What can hang from each mark
nesa: kameb
rolo: lodosi
kameb: lodosi nesa
dapus: zatoz
zatoz: dapus lodosi
pirap: beso kameb
beso: lodosi pirap
meko: lodosi
lodosi: kameb meko rolo zatoz

Known rows, with every way that one mark hangs from another
{nesa {kameb lodosi}}: [ -2.1  10.6  27.7 -18.7  10.0   9.5  10.7  10.7  -9.6   1.5  11.6   6.3
  -6.6  -8.1  11.7  -1.0  -6.9  -9.5  -7.5   7.8  30.5  13.5]
{meko {lodosi kameb}}: [-10.7  13.3   7.3  -7.9  13.8 -19.4  25.2  13.6 -12.0 -10.7  -1.3  21.2
 -12.8   5.7  -7.4 -22.0  -9.8  17.2   7.1   3.6  34.2  13.9]
{zatoz dapus {lodosi kameb rolo}}: [ 15.6  14.3  15.9  -3.2  52.1   4.8  17.3  17.9  50.9   4.9  23.5  20.0
 -30.2 -12.8 -14.0 -28.1  -7.5 -12.7 -42.4 -12.3  31.8 -72.7]
{pirap beso {kameb lodosi}}: [ 13.3  19.7  25.9   8.6   4.7  -9.9  19.3  13.3  21.3 -28.3  22.2  14.5
 -42.6  -9.0  18.1  13.2 -13.7   5.2 -13.7  -0.2  30.6   4.3]
{beso {lodosi {kameb nesa} meko rolo zatoz} pirap}: [ -6.0  39.1 -41.4 -32.3  24.5  78.8  32.7  -1.4  39.5  -9.9   7.5   0.6
 -11.9 -40.4  14.2  20.8   8.9 -17.5 -39.1  12.7  19.5 -35.4]
{rolo {lodosi meko}}: [ -0.9 -13.7  -3.1  -6.7   1.0  27.9   8.6 -13.1   8.5 -12.7  19.5  36.9
   9.3 -26.8  -1.5  -0.3  23.9  -0.2  12.5  -7.2  37.1 -17.0]
{beso {lodosi meko rolo {zatoz dapus}}}: [  6.8  15.3 -35.0 -23.9  41.9  53.9   7.4  -0.5  32.1  -0.1  15.9  18.4
  -0.1 -33.0   8.4   5.3  27.3  -1.4 -17.6   1.6  20.8 -62.4]
{kameb lodosi nesa}: [ 12.6  11.8   3.1 -45.3 -25.6 -29.9  15.5  16.8  -7.9   1.7  23.9   0.6
   5.4 -29.6  38.6  34.1 -15.9  -0.7  26.6  30.8  36.0 -21.5]
{rolo lodosi}: [ -4.5 -12.7  13.5  -0.2 -10.5   0.9   9.8 -13.3   1.5 -14.8   8.4  16.1
  -3.4 -27.7  -1.7   3.8  16.4   3.6   8.7 -10.9  34.2  -7.7]
{dapus zatoz}: [  3.4  -1.9  13.7  21.7  -3.5 -13.7  22.9   4.9  13.9   0.7   6.6  -4.1
  -2.5  -4.8  14.0   9.2   8.9  -3.4  12.9  17.4  32.5  -0.4]
{pirap {kameb {lodosi rolo}}}: [  8.2   7.4  18.7   1.5   2.8  17.5  17.5  10.4  13.3  -5.3  22.8  20.8
 -25.1  15.5  19.0   7.1 -14.3  -7.1   4.7  -2.1  29.6 -14.5]
{pirap kameb}: [  0.4  -2.7  30.7  22.2 -10.9  18.4   4.7   0.2  19.1  -1.7  13.7  16.5
 -26.8  26.4   9.2  -3.0 -13.5  -4.4  -8.6  -5.1  11.6   6.5]
{rolo {lodosi kameb meko zatoz}}: [-13.1  -5.7 -37.9 -18.7  22.5  46.2  18.7 -17.6  -2.7 -22.5   7.2  37.4
   5.1 -38.2 -20.4  -2.3  20.0 -17.3 -17.9  -6.2  27.3   2.2]
{pirap {kameb lodosi nesa}}: [ 10.5  10.2  15.3 -17.6 -18.3   3.7  12.1   9.9   7.8  -0.4  28.2  13.9
 -17.7   8.6  29.2  16.9 -21.9  -5.6  12.4  15.9  25.4  -7.5]
{dapus {zatoz {lodosi kameb meko rolo}}}: [ 15.2   8.8  -1.6  10.2  47.8   8.2  38.3   6.4  37.5   4.0  14.4  11.4
  -0.8 -12.5   5.8  -2.7   9.6 -21.1   0.7  10.1  44.8 -34.1]
{pirap {kameb {lodosi meko rolo {zatoz dapus}}}}: [ 12.1   8.0 -14.1 -10.0  12.3  43.7  12.4  11.6  12.4  -9.6  32.8  38.9
 -20.6   6.6   7.5   2.1  -5.5 -12.7  -9.8   4.6  25.9 -29.3]
{meko {lodosi {zatoz dapus}}}: [  2.3   5.3 -14.7 -14.1  -8.2 -21.4   6.6  16.4 -25.8 -19.2   7.8  25.0
 -14.6 -11.4 -16.9 -17.3   2.7  22.2  -3.5  15.5  24.5 -13.9]
{lodosi kameb zatoz}: [-18.6   5.0 -24.9  -4.6  15.9  16.5  20.9  -3.7  -8.1 -14.1 -13.8   7.1
 -13.0 -19.1 -17.8   1.8 -10.1 -24.1 -46.0   2.2   2.3  26.2]
{kameb {lodosi meko rolo zatoz} nesa}: [ 17.5  16.6 -34.3 -57.1   5.6   0.1  17.6  16.1 -11.1  -3.2  29.7  28.9
  25.2 -49.7  27.1  34.9   2.9 -27.5  10.8  35.8  36.5 -47.9]
{kameb {lodosi meko rolo {zatoz dapus}} nesa}: [ 19.3  18.6 -35.3 -59.6   8.2   4.7  11.8  22.2  -3.4  -1.9  39.3  35.8
  19.2 -49.5  21.6  25.3   4.8 -23.5   2.3  36.0  37.4 -63.4]

Rows
[  5.4  25.6 -37.3 -23.1 -16.1  88.5  16.0  -6.1  36.2 -14.3  20.2  -2.3
 -28.2 -15.1  21.4  25.4   2.7   2.4 -25.7  18.9   9.0 -24.2] : {beso {lodosi meko zatoz} {pirap {kameb nesa}}}
[ 18.2  32.6  11.8 -14.1  13.0 -18.3  14.7  18.6  16.8 -25.0  30.5  23.9
 -29.3 -35.8  17.6  18.3  -7.4 -16.2 -28.4  15.3  29.2 -26.7] : {pirap beso {kameb {lodosi rolo {zatoz dapus}} nesa}}
[  0.6  26.2   9.2  -1.2  -4.2  44.3  25.9   2.4  44.6  -7.0   5.0 -20.7
 -28.6 -21.5  26.0  20.2   6.7   9.6 -16.3  -1.6  24.5 -39.5] : {beso {lodosi rolo} pirap}
[  5.0  11.4   6.9   6.3 -39.6  51.4  21.1  11.2  24.8 -17.7  25.4   9.3
 -39.1  12.5  16.4  14.3 -18.2   3.8 -13.8   9.2  22.2  -3.4] : {beso {pirap {kameb {lodosi meko}}}}
[  2.0   9.7  -5.3  -8.9   9.8 -29.4  16.5  13.9 -28.0 -17.0  -0.3  27.4
  -1.5 -18.7 -11.5  -9.6   8.6   3.4   2.3  10.5  30.0 -19.4] : {meko {lodosi rolo zatoz}}
[ 14.5  18.0  10.2 -42.6  -5.1 -33.0  20.2  19.8  -2.4   4.2  24.5   9.6
  12.8 -36.5  38.3  32.5  -8.9 -15.5  23.0  25.8  42.3 -42.3] : {kameb {lodosi rolo} nesa}
[-12.6  -4.9  -9.8 -10.7  24.5  40.0  20.7 -13.9  13.4 -13.2  13.6  38.6
   5.3 -23.6  -8.5  -9.3  16.7  -9.0  -2.0 -12.6  37.4  -1.0] : {rolo {lodosi kameb meko}}
[ -0.4  15.2  32.8 -17.0  24.4   8.4  13.4  12.8  -5.6   3.5  12.0  12.5
  -2.2 -12.9  11.8  -2.1  -1.7 -19.5  -9.9   4.2  35.6  -1.2] : {nesa {kameb {lodosi rolo}}}
[ 19.0  27.3  -4.8 -20.3   7.0   2.3  11.2  16.3  18.0 -25.9  37.5  32.1
 -25.6 -29.9  17.2  17.3  -7.0  -8.7 -23.5  21.1  26.8 -18.7] : {pirap beso {kameb {lodosi meko {zatoz dapus}} nesa}}
[ 17.5  17.4  -6.1 -49.0   6.6  -6.1  18.9  20.6   5.6   6.3  36.0  29.9
  24.9 -35.0  38.8  28.7  -0.6 -19.1  26.6  29.6  45.9 -51.8] : {kameb {lodosi meko rolo} nesa}
[ -5.5  26.3 -13.6 -27.8  31.3 -22.0  20.4  20.6 -17.2 -11.7   6.4  35.5
  -2.5 -23.5 -16.8 -21.8   0.3  -7.7 -17.3  15.4  31.6 -25.2] : {meko {lodosi {kameb nesa} rolo {zatoz dapus}}}
[ 13.1  34.8   3.9  -9.0  36.7  15.8  11.3   0.3  39.3 -17.1  21.3  20.8
 -17.4 -36.5  22.2  17.4  10.3 -14.6 -28.5   8.6  20.0 -29.2] : {pirap {beso {lodosi meko rolo zatoz}} {kameb nesa}}
[ 21.9  -2.4  -1.9  11.2  17.1   0.9  27.0   5.0  30.1   1.9  18.7   4.2
  -2.9  -9.3  10.6   4.5  10.1  -4.9  13.3  17.3  39.8 -30.2] : {dapus {zatoz {lodosi meko}}}
[-14.2  -2.9 -23.0 -14.1  13.9  24.0  14.6 -12.0  -2.4 -23.7   5.6  24.2
 -12.9 -38.1 -25.8  -8.7  13.3  -9.5 -30.4 -10.5  25.8  -4.3] : {rolo {lodosi kameb {zatoz dapus}}}
[  7.3  15.7  -5.3  -9.6 -45.0  44.3  18.8  10.7  15.0 -17.6  26.3   8.2
 -30.2  -2.8  18.0  23.5 -18.7  -6.2 -17.8  22.9  17.8  -6.8] : {beso {pirap {kameb {lodosi meko zatoz} nesa}}}
[ 19.3  13.5  -0.6  -9.5  63.5  32.2  16.3  17.9  58.3   6.9  34.0  41.0
 -17.5 -12.0 -13.8 -31.6   1.2 -16.9 -38.7  -9.2  35.2 -81.3] : {zatoz dapus {lodosi kameb meko rolo}}
[  1.1  13.7   1.5 -26.7  30.6  31.0  11.5  10.2 -11.7  -1.9  15.8  26.3
   6.6 -22.5   3.6  -0.4   5.6 -28.0 -18.5  11.5  30.2  -4.9] : {nesa {kameb {lodosi meko rolo zatoz}}}
[-11.3  13.0 -38.5 -10.5  61.9  51.2  25.2   1.4  11.1  -7.0   2.7  48.7
  14.5 -28.3 -17.5  -5.7  12.0 -50.2 -45.4   0.3  16.8 -16.8] : {lodosi kameb meko rolo zatoz}
